In the rows, zero is written as 128.
Known rows, with every step that occurs:
mituziv > kitu > mure > laso: [128 124 126 174 129 140 149 128 157  87 129 117 170 123 143 111 125 133
 118 154 129 152 120 100  96 145 130 118 146  92 141 149 127 122 108 151
 120 120 139 139 138 117 123 127]
fisab > nenu > doro > sukef > laso: [146 167 136 121 136 170 154 146 116 133 121 117 101 140 150 136  94 142
 124 149 155 124 180 113 160 118 143  89 141  82 121 187 126  83 101 132
 134  91 146  79 140  81 107 150]
lebe > doro > mure: [155 148 154 175 110 174 156 132 153 107 142 108 135 104 144 206 104 121
 127 164 169 138 110 146 130 128 137  78 142 144 141 149 154 144 130 134
 112  88 137 114 129  84  94  72]
kitu > mure: [143 138 153 164 120 166 141 135 146  88 148 118 136 120 145 144 105 124
 118 158 139 140  99 113 122 132 158 105 144 122 114 149 134 111 117 163
 119 109 113 130 136 108 100 106]
laso > sifu: [141 130 151 175 110 151 155 152 151  89 114 118 136 112 141 155  96 119
 136 163 135 133 104 118 160 127 169 126 145 104  80 157 144 105 115 157
 122 139 134 119 141  97 113  96]
mure > doro > sukef > laso: [146 166 179 153 111 159 161 153 144 114 154 120 118 134 145 167  93 143
 131 160 151 124 135 114 144 128 122 115 135  54  88 172 146 127 114 136
 123 103 135 104 148  81 102 148]
nomoput > rade > doro: [155 154 180 127 112 172 141 166 141  56 151 108 135  76 132 183 115 119
 137 159 151 158  71 125 146 122 171  87 130  97  62 131 160 161 127 157
 117 118 161  86 151  99  82  97]
laso > mure > doro > sifu > kitu > nenu: [128  94 137 175 117 146 131 134 150 117  93  95 158 149 143 102  81 112
 122 160 124 121 142 110 114 159 105 163 139 120  84 167  87 252 119 143
 118 119  87  80 149  87 125 152]
nomoput > rade: [170 153 183 121 115 168 125 164 135  67 175 112 130  90 141 172 112 120
 145 153 146 153  77 123 140 119 168 102 150  95  73 140 156 122 122 161
 120 122 150 115 145 108 100  94]
mure > doro: [154 150 181 163  99 157 145 151 147  87 158 117 109 113 142 152  87 130
 129 162 140 139  95 132 144 130 143 112 142  28  67 151 158  96 117 145
 122 124 112 118 146 102 109 118]
doro > sifu: [148 143 196 178 114 164 132 148 150 104 152 116 134 103 144 185 102 114
 135 163 137 140 104 140 155 123 159 100 141 104 117 144 115 148 126 147
 116  89 132 120 133  98 102 120]
sukef > laso > mure > kitu > nenu: [122 111  78 172 128 146 141 142 128  98 108 108 153 137 138  80 113 128
 130 155 134 118 141  79  91 133 155 164 123 182  72 182 169 116 107 142
 119  98 130  94 140  96 128 129]
nenu > laso > sifu: [126 118 127 142 118 156 153 150 153 100 105 117 154 132 137 141 101 116
 134 158 130 133 125 106 167 130 153 130 144 110  97 167 151 122 129 150
 120 134 141 118 138 102 119 103]
lebe > doro > nenu > fisab > mituziv > kitu > mure: [148 146 101 122 143 153 151 119 166 111 100 101 119 171 127 154 119 134
 107 159 168 130 164 146  83 128 128  72 154 174 198 165  82 165 109 144
 137  62 171  93 121 126 127 122]
laso > mure > kitu > nenu > fisab > sukef: [134 112  93 101 131 145 124 142 128 109 100 111 152 176 133  43 110 128
 109 153 138 121 159 102  65 138 163 171 118 175  81 177 153 152  97 183
 133  91 135  80 142 107 127 115]
laso > sukef > doro > nenu: [147 166 178 164 100 154 136 152 121 116 156 117 126 115 143 192  89 132
 115 162 150 118 139 116 127 137 129  99 145  48  71 182 106 185 106 139
 127 125 149 111 130  75  96  91]
doro > sukef: [148 172 196 156 118 163 160 148 143 109 153 119 136 115 147 187 102 133
 130 164 151 139 104 137 145 131 151 101 139 106 113 150 132 156 121 171
 118  97 144 126 149  88  87 115]
kitu > sifu > doro > lebe: [143 131 192 141  87 171 165 139 143  95 142 110 130 155 130 155  89 106
 150 172 136 132 121 123 158 138 107 112 151  66  98 134  95 112 129 173
 121 111 112 109 127 112 102 121]
rade > doro: [139 149 171 170 111 169 156 151 146  73 133 113 130  87 134 176 107 126
 128 167 147 147  85 133 152 122 168  88 123  96  84 134 157 123 123 151
 117 109 142 105 149  91  78 100]
mituziv > kitu: [149 150 166 181 127 153 143 139 162  80 143 117 120 102 143 148 113 129
 138 161 142 147 111 132 128 116 146  86 149  68 121 136 133  80 114 149
 122 110 162 139 148 111 112 111]
mituziv > kitu > sifu: [137 142 147 181 125 153 145 140 159  82 129 115 137 120 144 123 114 122
 146 160 139 145 126 119 114 122 144  94 146  76 131 141 112 133 123 153
 123 103 159 130 138 123 120 102]
sukef > doro: [148 154 158 167 114 167 133 152 128  92 172 119 111  99 145 170  82 131
 123 159 148 134 107 129 157 122 159  97 150  55  80 169 152  97 114 142
 128 117 140 125 142  94 107 100]
mure > doro > nenu > fisab > mituziv > kitu > sifu: [144 149 143 122 123 134 152 138 163 109 106 108 111 180 123 106  99 133
 128 156 149 134 168 150 100 133 122 104 149  42 144 173  78 195 110 140
 142  80 164  83 120 139 143 142]
fisab > mituziv > kitu > mure: [137 139 127 180 149 151 144 126 170  82 127 117 112 136 134 113 117 133
 123 155 142 151 124 129 103 117 150  85 159 114 159 145 109  83 107 154
 141 101 148 125 134 129 121 136]
laso > nenu: [147 138 150 174 110 152 134 148 140  92 135 116 131 101 142 149 112 124
 133 158 139 126 111 123 146 128 154 123 144 128  73 152 161 107 107 160
 121 134 133 124 160  92 110  93]
kitu > nenu: [146 149 162 157 126 165 143 142 137  90 144 112 134 123 144 124 102 127
 131 161 139 138 105 126 129 133 165 110 138 120 100 151 140 128 119 161
 114 106 120 113 142 106 103  92]
rade > nomoput: [170 146 190 158 122 175 129 154 130  78 171 116 131  86 134 180 107 119
 141 160 146 150  75 124 165 120 178  98 156  99  76 142 166 108 126 152
 130 118 129 114 152 121  97  96]
fisab > mituziv > kitu: [146 149 149 183 143 150 144 139 164  78 136 119 101 119 132 132 115 134
 141 158 146 151 115 146 127 107 157  83 160  87 137 142 125  57 106 148
 141 104 166 127 142 123 117 127]
mituziv > kitu > nenu > laso: [129 139 128 138 147 159 144 131 160 100 120 110 147 141 142  94 116 127
 130 155 135 145 147 116 117 132 129  98 142  99 142 153 128 137 129 145
 115  99 159 119 143 121 124 114]
nomoput > rade > doro > mure: [155 154 189 136 111 173 153 153 152  75 146 105 145  71 131 195 113 114
 129 156 158 163  84 139 139 132 153  76 127 104  95 138 155 212 134 143
 113 104 165  80 135  88  78  91]
laso > nenu > fisab > mituziv > kitu > sifu > doro: [139  92 117 118 124 135 122 137 147 101 105 106 116 195 126  62 121 116
 145 148 141 126 177 140 115 127 113 125 166  89 115 161 107 126  97 144
 150 121 161  98 151 141 144 126]
nenu > fisab > sukef > laso > mure > doro: [149 114 112 101 116 150 120 151 131 107 126 123 106 179 133  90 100 137
 123 151 146 113 176  87  83 113 130 143 131  79  75 180 149  64  85 141
 142 125 134  81 146  88 119 132]
sifu > doro: [154 122 199 150  94 167 138 144 137  87 168 114 115 127 144 155  96 115
 142 163 139 137 102 132 166 128 132 111 151  52  83 137 139  68 116 147
 122 128 114 127 146 101  97 110]
fisab > mituziv > kitu > nenu > doro > sukef > laso: [136 162 117 135 163 152 157 133 135 122 101 111 100 168 140 100 104 143
 131 149 158 130 185 129 128 123 131  90 151  75 159 190 108 118 103 131
 140  79 167  87 138 114 124 168]
nenu > doro: [156 145 161 138 109 164 136 146 121  94 138 114 108 111 146 158  87 120
 128 155 147 137 107 137 164 128 163 101 147  33  88 162 156  73 116 144
 123 114 120 126 139 107 106 116]
mure > kitu > mituziv: [132 134 138 171 122 144 140 147 144  80 137 106 150 130 135 120 107 128
 133 162 137 134 101 137 132 122 181 142 127 120  40 156 150 133 109 159
 117  82 123 117 136 123 119 126]
sukef > laso > nenu > doro > mure > kitu: [134 117  95 164 105 144 142 137 128 124 102 104 137 113 140 122 105 117
 117 144 150 111 165 120 159 140 132 144 129 104  76 206 191 121 108 113
 124  94 138  97 135  84 135 135]
fisab > sukef: [151 156 178 150 117 170 135 149 147  85 156 126 118 121 144 141 106 130
 132 163 144 136 120 118 137 111 166 107 136  95 102 139 139  67 106 177
 131 111 131 117 143  91  93  95]
sukef > laso > nenu > doro: [147 128 110 146 114 155 127 149 114 105 117 113 109 120 143 136 104 124
 133 148 146 110 153 108 168 123 147 123 144  79  70 187 170  53  99 123
 128 131 131 111 152  90 122 122]
doro > nenu: [151 168 193 164 104 161 158 142 146  99 144 112 132 100 140 198 101 125
 130 167 146 132 109 134 153 131 153 100 138 104 118 152 113 143 120 160
 113  93 137 119 128  90  98 102]
sifu > laso > nenu > fisab: [151 105 131 107 115 148 116 144 122  96 121 111 168 148 133 123 111 121
 116 151 132 131 133 125 134 127 127 144 144 138  90 164 150 156 105 154
 121 126 139 119 167 107 119 104]
mituziv > kitu > mure > doro > nenu > laso > sifu: [113 131 123 144 114 136 176 126 193 121  73 109 149 154 138 125  90 120
 106 157 127 128 177  93 128 156  92 122 142  53 140 179  89 210 128 138
 119 123 143  96 121 108 149 150]
fisab > mituziv: [149 147 158 168 129 159 140 148 142  81 150 119 106 121 131 148 107 132
 139 159 147 145  96 145 145 112 177 100 155 112 110 148 144  63 110 157
 138 107 134 119 138 114 103 113]
sukef > laso > sifu > doro: [138  96 150 160 100 156 149 151 142  92 127 116 122 147 140 138  96 114
 150 160 134 117 142  96 181 122 132 135 151  74  70 166 139  48 107 125
 127 147 129 106 142  90 116 120]
nenu > laso > mure > kitu > mituziv: [109 100  83 144 129 137 136 141 139  98 102 104 173 158 131  95 114 121
 130 156 130 129 133 102  98 131 154 164 128 155  54 172 152 163 116 152
 116  92 127 112 135 120 129 138]
sukef > doro > sifu: [143 150 181 179 115 166 125 152 138 113 168 118 120  99 146 190  80 119
 122 160 143 133 121 138 166 124 151  94 148  63 103 169 117 160 122 130
 124  94 141 113 132  92 111 123]
nomoput > rade > doro > nenu: [155 176 197 122 104 169 159 161 146  71 140 103 140  75 130 217 111 119
 133 164 154 150  89 127 151 132 158  82 124 108  86 140 125 219 131 158
 111 101 168  74 135  88  82 101]
lebe > doro > mure > laso > sukef: [143 122 135 173 100 151 149 139 132 117 132 110 184 129 143 175 126 130
 123 159 158 137 125 117  86 152 113 114 138 124 105 165 155 189 115 127
 115 128 134 113 133  76  91  63]
kitu > mure > doro > lebe: [146 156 171 153 101 164 170 133 161 100 140 115 118 137 128 157  81 126
 111 168 137 135 109 118 129 145 109 107 143  63  94 149 117 114 123 172
 121 113  97 106 129 106 109 148]

Rows:
[131 114 113 182 101 148 177 139 153 115  96 109 186 118 140 177 107 120
 126 162 152 137 125 117 134 154 135 130 142 149 125 172 159 180 121 133
 111 127 134 103 126  81 118  75] => lebe > doro > mure > laso > sifu
[129 115 120 139 120 158 137 142 138 101 121 116 148 130 139 140 110 118
 132 155 135 138 122  97 114 129 141 125 144 130 108 160 152 114 124 151
 118 124 134 126 144  97 107 109] => nenu > laso > mure
[135  98  93 107 127 145 118 145 122  96  98 110 167 185 123  80 116 119
 128 147 133 133 152 125 116 121 137 150 153 163 116 176 124 186 105 157
 139 110 139  99 152 134 132 110] => kitu > sifu > laso > nenu > fisab > mituziv
[131 123 165 177 105 143 117 159 114 123 157 121 168 124 145 160 100 128
 119 155 132 131 136 108 122 147 128 130 144  44  68 184 119 203 105 122
 128 134 140 112 134  83 109 115] => mure > laso > sukef > doro > sifu
[125 139 147 136 113 139 149 127 168 122 110 111 146 164 141 124 108 130
 103 155 135 128 178  91  78 154  70 104 138  30 123 171  82 217 120 132
 122 123 143 106 127 101 123 137] => mituziv > kitu > mure > doro > nenu > laso > sukef
[140 121 158 166 104 142 134 155 119  94 147 120 173 127 142 135 124 134
 132 157 131 140 105 102 103 144 142 139 140  76  58 158 151 131 101 148
 123 153 129 132 147  92  95  89] => mure > laso > sukef
[122 157 166 132 108 169 173 143 153  99 112 107 153 105 129 196 109 122
 120 167 147 138 124 125 164 135 140  88 117 110 123 152 127 196 139 145
 109  87 156  90 131  86  85 111] => rade > doro > nenu > laso
[122 109  75 163 103 145 143 138 125 126  88 103 154 134 140  97 106 110
 125 144 147 108 179 106 142 145 133 153 127 111  84 210 171 175 116 116
 123  84 134  89 125  97 143 125] => sukef > laso > nenu > doro > mure > kitu > sifu
[154 162 148 114 126 155 137 147 124 116 146 113 101 147 123 168  85 137
 111 156 161 125 145 160 146 124 159  95 156  88 123 195 110 149 101 140
 145  82 163  91 122 109 119 122] => sukef > doro > nenu > fisab > mituziv
[127 118 120 162 110 146 126 146 112 106 155 121 171 139 145 120 104 138
 102 150 134 132 131  82  90 156 126 134 147  62  67 188 137 167  97 139
 131 154 120 123 137  91 107 102] => kitu > mure > laso > sukef > doro
[118 110 106 160  99 146 119 155 108  96 135 112 190 152 143 100  92 120
 113 154 130 129 143  85 108 136 116 159 135  66  45 190 139 229 121 138
 130 116 135 110 141 105 123 106] => mure > kitu > sifu > laso > sukef > doro
[136 132 131 124 131 162 126 149 131 114 128 119 137 149 142 101 119 134
 125 150 134 134 161  99 112 121 136 101 144 111  88 162 130 108 109 141
 133 130 145  97 143  93 102  96] => fisab > nenu > laso > sukef
[123 119 111 175 124 135 128 137 133 103 140 120 164 139 146 105 114 141
 104 150 134 138 152  84  72 151 106 117 152  36  95 180 119 162  94 131
 133 152 152 131 141 101 122 115] => mituziv > kitu > mure > laso > sukef > doro
[128 128 127 137 142 149 128 136 147 108 116 112 156 159 143  82 126 129
 128 154 134 137 161 101  83 136 112 104 140  83 110 159 118 162 119 139
 121 125 163 118 147 111 114 100] => mituziv > kitu > nenu > laso > sukef
[148 141 133 115 135 145 160 124 174 104 112 113  95 185 110 107  95 137
 108 158 146 141 149 148  94 132 102  94 159  62 142 157  95  99 103 160
 147  94 147  93 129 140 136 179] => nenu > fisab > mituziv > kitu > mure > doro > lebe
[138 129 198 147  96 153 172 148 150 117 121 115 137 149 147 167  86 115
 138 166 139 127 130 122 178 143 121 134 150  70  88 158 115 158 118 163
 122 138 131 107 148  85 101 125] => laso > sifu > doro > sukef
[126 110  84 162 119 137 139 134 127 121  94  99 145 143 135 103 106 120
 123 146 148 107 175 126 145 134 142 151 125 110  47 207 163 152  97 112
 119  82 127  88 129 100 139 144] => sukef > laso > nenu > doro > mure > kitu > mituziv
[134  99 130 179 115 150 149 145 154  84  92 107 159 123 138 137  94 115
 137 163 131 123 111 117 178 136 149 154 150 132  71 160 124 149 113 160
 126 145 122 119 155  88 116 108] => laso > sifu > kitu
[145 164 173 157 125 166 157 150 136 110 152 121 133 125 145 181 110 138
 138 160 153 126 130 114 147 118 144 106 136 119 114 165 137 117 114 148
 121  91 154 119 146  78  90 127] => doro > sukef > laso
[149 111 106 107 130 157 117 148 124 104 124 125 122 168 133 103 118 134
 129 152 147 114 171  87  86 105 151 133 133 146 103 172 142  53  85 153
 140 112 153  96 145  87 107 113] => nenu > fisab > sukef > laso > mure
[148 135 116 104 158 159 123 137 146 102 124 119 120 179 136  56 125 141
 128 152 147 122 196 106  89 108 141 106 132 116 140 167 118  77  90 147
 136  90 178  88 144 111 123 116] => mituziv > kitu > nenu > fisab > sukef > laso
[143 156 184 161 119 173 119 153 144 115 168 126 112 116 146 166  83 123
 118 160 144 128 149 124 155 115 151  99 142  65 111 167 106 139 112 150
 136  92 142  97 130  82 107 119] => fisab > sukef > doro > sifu
[128 124 120 169 139 149 140 135 155  74 113 114 156 154 133 100 113 122
 141 156 132 158 137 117 114 108 128 109 158  97 163 144  94 145 121 148
 136 101 154 119 139 138 127 127] => fisab > mituziv > kitu > sifu > laso
[118 114 159 104 115 158 171 140 147 136  98 108 164 188 146 112  90 113
 131 159 132 125 164 106 165 159 105 146 144 102 110 176 110 214 133 159
 115 125 128  87 144  96 114 127] => kitu > nenu > laso > sifu > doro > sukef
[127  98  68 110 139 137 116 147 128  99 105 113 145 198 125  59 121 135
 127 153 143 107 182  93  70 105 166 172 118 171  50 186 140 102  77 155
 137  81 146  82 137 109 129 141] => nenu > fisab > sukef > laso > mure > kitu > mituziv
[129 116  95 168 124 161 170 144 153 114  77 102 167 149 143 182 104 128
 137 166 162 100 159 100 168 132 118 141 144 199 105 178 119 186 117 140
 124 116 149  93 158  61 108 118] => lebe > doro > sukef > laso > sifu > kitu
[137 108 133 160 112 154 134 140 127  84 124 114 167 124 142 148 100 116
 126 159 127 146 108  94 110 122 127 137 145 128 107 149 135 133 115 156
 115 133 119 130 154  95 104 113] => sifu > laso > mure
[145 147 120 145 150 151 141 131 140  97 105 108  93 146 137  84  97 130
 130 151 147 145 145 146 128 126 154  88 158  50 138 168 121  85 107 140
 139 100 144 102 136 135 132 138] => fisab > mituziv > kitu > nenu > doro
[126 119 105 170 121 142 144 140 132  98 107 106 158 127 140  86 104 122
 122 158 131 131 115 100  89 145 163 162 127 168  69 168 164 158 115 167
 116 101 119 102 142 104 124 116] => laso > mure > kitu > nenu
[129 123 129 126 125 160 167 165 151  83  83 100 177 116 130 171 112 121
 141 158 152 125 132  92 179 134 133 138 129 157  61 167 121 251 121 148
 125 130 178  60 164  64  92 138] => nomoput > rade > doro > sukef > laso > sifu > kitu
[128 132 129 135 127 164 132 136 124 139 140 112 158 153 144 116  94 125
 106 149 149 129 170 112 104 152 108 105 140  77 101 200 131 235 125 119
 121 116 143  97 126  84 105  82] => kitu > nenu > laso > sukef > doro > mure
[144 145 128 155 149 152 152 118 150 116 100 105 103 143 137  96  96 124
 121 148 154 150 158 160 121 136 135  78 155  57 171 176 113 137 113 127
 133  85 146  95 120 124 127 132] => fisab > mituziv > kitu > nenu > doro > mure
[146 126 113 127 155 147 130 126 159  92 122 115 114 167 126  93 120 135
 114 149 147 146 140 144  88 119 149  91 158 121 161 158 110  98  98 151
 145  93 162 118 135 142 127 137] => nenu > fisab > mituziv > kitu > mure
[134 143 131 114 124 154 155 154 132 118 101 112 145 139 128 156 124 138
 119 156 159 113 159 123 138 129 137 116 116 161  84 177 155 189 101 142
 124  98 181  75 168  75  90 125] => rade > doro > sukef > laso > nenu > fisab
[134 142 130 182 140 149 145 139 161  80 122 116 119 139 133 106 116 127
 150 157 142 150 129 132 111 112 155  91 158  94 147 146 105 111 115 153
 141  97 162 119 132 136 125 118] => fisab > mituziv > kitu > sifu
[123 149 166 134 104 160 158 148 141 107 107 110 162 123 130 184 119 124
 118 166 145 130 138 110 129 140 124  94 115  96  89 157 115 224 129 139
 115 111 160  88 135  77  75  97] => rade > doro > nenu > laso > sukef
[146 136 130 130 125 123 149 133 159 113  94 108  99 166 122 122  98 135
 119 155 148 132 164 140  75 132 112 113 152  66 133 174  95 154  95 140
 142 105 163  87 132 118 140 157] => laso > mure > doro > nenu > fisab > mituziv > kitu
[140 139 159 184 107 154 156 136 154 103 140 110 152  97 138 152 104 120
 119 158 146 142 103 143 139 139 154 126 129 119 100 162 172 153 126 145
 116  75 137 120 126  94 110 110] => doro > mure > kitu
[140 137 119  92 109 149 140 151 120 124 127 122 148 161 119 118 101 139
 107 157 142 112 176 113 132 143 117 149 143  99  75 189 141 121  82 181
 143 130 155  86 148  87 127 120] => mure > laso > nenu > fisab > sukef > doro > lebe
[141 107 136 119 116 151 101 149 118 126 132 111 162 145 136 148  88 113
 102 149 133 122 163 131 154 129 112 135 149 106  99 190 120 228 109 127
 127 107 149  99 155  98 132 129] => sukef > doro > sifu > laso > nenu > fisab
[141 115 187 165 109 154 114 148 129 106 139 116 179 136 145 167 107 111
 124 160 124 141 126 112 122 124 113 123 139  91 100 149  93 210 121 136
 117 118 128 121 144  91  93 116] => doro > sifu > laso > sukef
[116  84 105 147 116 135 119 136 119 112  82  97 182 160 139 116  85 100
 117 154 121 133 148 114 122 132 131 171 129  98  70 181 105 230 115 134
 112  80 100  96 131 119 137 181] => nenu > doro > sifu > laso > mure > kitu > mituziv
[137 105 136 110 143 158  97 143 136 117 130 105 146 188 132 110  87 123
 116 156 146 109 182 146 145 118 140 138 141 107  79 183  59 228  92 149
 141  80 134  80 140 102 119 143] => nenu > fisab > sukef > doro > sifu > kitu > mituziv
[158 161 161  54 120 172 136 165 136  84 133 111 130 133 120 166 125 130
 127 155 163 126 159 107 130 110 154  94 112 129  98 163 120 174 105 151
 131  85 195  43 134  83  89 112] => nomoput > rade > doro > nenu > fisab > sukef > laso
[153 124 121 123 131 144 121 149 131  99 122 114 114 152 123 112 118 131
 127 150 147 126 131 152 130 120 167 125 155 152  91 170 156  99  92 155
 144 116 150 104 154 118 122 109] => laso > nenu > fisab > mituziv
[133 133 135 135 116 162 117 155 117 111 157 120 138 137 143 144  98 130
 118 152 144 127 143 103 127 129 125 107 148  45  64 184 149 141 118 127
 132 137 151 122 143  89 103  94] => nenu > laso > sukef > doro
[134 124 133 170 104 139 141 151 130  95 129 116 169 107 140 131 123 131
 131 155 129 133 111 109 137 147 146 153 142 125  71 162 173 123 101 158
 119 146 127 126 157  93 118  98] => mure > laso > nenu
[128  95 174 155  86 154 157 134 135 110 143 109 182 149 142 124 107 108
 141 157 134 146 130 119 134 163 108 138 144  62 124 160 123 188 124 135
 114 118 108 112 120 103 109  99] => kitu > sifu > doro > mure > laso
